What can hang from each mark
mugo: gute mobog
pari: gute
mobog: bazi mugo
gute: mugo pari zitu
zitu: gute
ziki: gute
bazi: mobog rire
rire: bazi gute

(in the rows, 128 means zero)
Known rows, with every way that one mark hangs from another
[rire bazi]: [118 103 202 59 152 125 72 155 152 154 98 52 94 97 116 102 134 121 154 94 141]
[bazi [mobog mugo] [rire gute]]: [80 142 135 86 142 114 141 160 229 153 119 132 174 89 183 138 183 143 124 126 131]
[mugo [gute pari zitu] mobog]: [161 96 142 168 85 125 88 139 88 152 146 98 143 146 97 97 135 97 107 134 133]
[mugo gute]: [102 110 159 101 108 96 92 142 152 164 106 67 109 94 86 141 152 109 147 130 157]
[ziki [gute [mugo [mobog bazi]] pari zitu]]: [164 150 67 149 144 144 155 76 41 97 142 172 115 166 153 128 97 136 105 170 124]
[mugo [gute pari zitu] [mobog bazi]]: [164 117 131 180 129 128 137 129 88 100 142 108 113 140 87 116 101 120 138 126 109]
[rire bazi [gute pari]]: [140 116 168 123 184 146 114 160 155 127 100 67 143 158 119 121 124 83 160 140 134]
[mugo gute [mobog bazi]]: [107 107 169 129 123 107 118 122 155 81 126 76 73 82 72 144 118 149 140 135 115]
[ziki [gute [mugo [mobog bazi]] pari]]: [137 143 87 117 154 122 153 53 91 65 121 151 85 144 124 146 102 129 110 201 120]
[mugo [gute pari zitu] [mobog [bazi rire]]]: [157 124 126 178 112 119 166 126 108 124 128 132 123 151 94 138 129 151 113 83 101]
[bazi [rire [gute mugo pari]]]: [118 162 102 126 141 117 162 113 149 143 109 156 163 159 127 168 157 98 120 148 139]
[bazi mobog [rire [gute mugo zitu]]]: [107 148 68 141 112 150 119 164 137 182 153 175 215 118 168 145 184 158 116 76 154]
[zitu gute]: [96 91 209 89 77 132 86 140 172 199 126 94 97 104 98 144 122 119 148 122 150]
[mobog mugo]: [108 137 198 43 129 91 114 132 174 152 108 112 97 73 165 109 125 99 142 150 132]
[rire bazi [gute pari zitu]]: [168 121 152 158 167 166 114 182 110 163 119 93 174 177 149 104 120 95 150 106 139]
[mobog [bazi [rire [gute pari]]]]: [133 169 149 129 190 119 198 138 158 136 113 117 125 156 110 168 131 99 152 119 114]
[rire [gute pari zitu]]: [161 144 147 152 144 149 119 171 94 197 148 118 175 171 132 105 134 57 140 133 144]
[pari [gute [mugo [mobog bazi]] zitu]]: [105 130 74 144 99 144 134 107 89 107 144 156 91 138 144 116 106 161 113 118 127]
[mugo [gute pari] mobog]: [134 94 156 133 102 101 88 116 133 112 128 74 111 129 64 113 138 86 114 169 125]
[mobog bazi]: [116 149 184 74 170 111 129 136 135 139 122 93 69 84 93 125 110 106 176 110 124]

Rows
[153 154 102 189 151 160 150 118 80 73 162 174 144 157 132 130 85 121 134 152 112]
[rire [gute [mugo [mobog bazi]] pari zitu]]
[137 127 73 142 116 107 153 151 157 165 116 160 191 122 160 121 175 132 125 109 130]
[bazi [mobog [mugo [gute pari zitu]]] rire]
[162 129 131 135 92 137 82 111 61 134 161 156 138 144 120 89 117 95 106 146 127]
[gute [mugo mobog] pari zitu]
[98 161 168 112 168 120 181 150 182 148 111 110 115 116 122 171 138 138 145 90 123]
[mobog [bazi [rire gute]]]
[110 118 139 141 90 132 172 72 166 77 127 176 86 140 89 180 95 174 114 136 91]
[zitu [gute [mugo [mobog [bazi rire]]] pari]]
[160 128 78 132 96 136 104 82 45 147 145 162 148 173 162 111 132 111 77 179 148]
[ziki [gute [mugo mobog] pari zitu]]
[153 160 61 145 127 132 189 71 63 118 126 191 126 173 159 149 128 161 80 132 115]
[ziki [gute [mugo [mobog [bazi rire]]] pari zitu]]
[144 154 97 153 144 99 230 129 139 127 89 169 135 137 158 153 116 137 143 110 106]
[mobog [bazi rire] [mugo [gute pari zitu]]]
[115 90 158 126 61 135 88 82 146 107 143 144 104 138 88 139 95 124 113 184 124]
[zitu [gute [mugo mobog] pari]]
[106 106 165 54 171 121 79 156 201 110 103 87 121 62 168 86 141 147 161 116 128]
[rire [bazi [mobog mugo]]]
[130 109 149 161 106 129 120 145 109 112 143 106 103 100 103 124 112 161 132 100 124]
[mugo [gute zitu] [mobog bazi]]
[106 110 80 130 55 138 80 118 95 150 149 143 121 147 153 103 140 136 89 127 151]
[pari [gute [mugo mobog] zitu]]
[91 103 150 93 184 143 101 178 223 94 108 88 161 85 187 118 141 152 156 136 135]
[rire [bazi [mobog mugo]] gute]
[157 160 110 147 123 131 161 96 83 106 145 187 117 145 120 128 113 144 107 100 96]
[gute [mugo [mobog [bazi rire]]] pari zitu]
[105 137 152 94 132 116 113 94 129 64 138 131 68 73 99 132 95 148 135 140 111]
[gute [mugo [mobog bazi]]]
[99 137 68 142 84 136 165 105 114 126 131 170 100 149 156 144 135 187 87 78 116]
[pari [gute [mugo [mobog [bazi rire]]] zitu]]
[145 120 80 144 137 118 119 154 134 143 131 138 179 115 149 100 146 109 148 148 139]
[bazi [mobog [mugo [gute pari zitu]]]]
[118 116 80 149 151 179 78 182 128 124 137 129 199 116 171 115 145 172 148 90 157]
[rire [bazi mobog] [gute mugo zitu]]
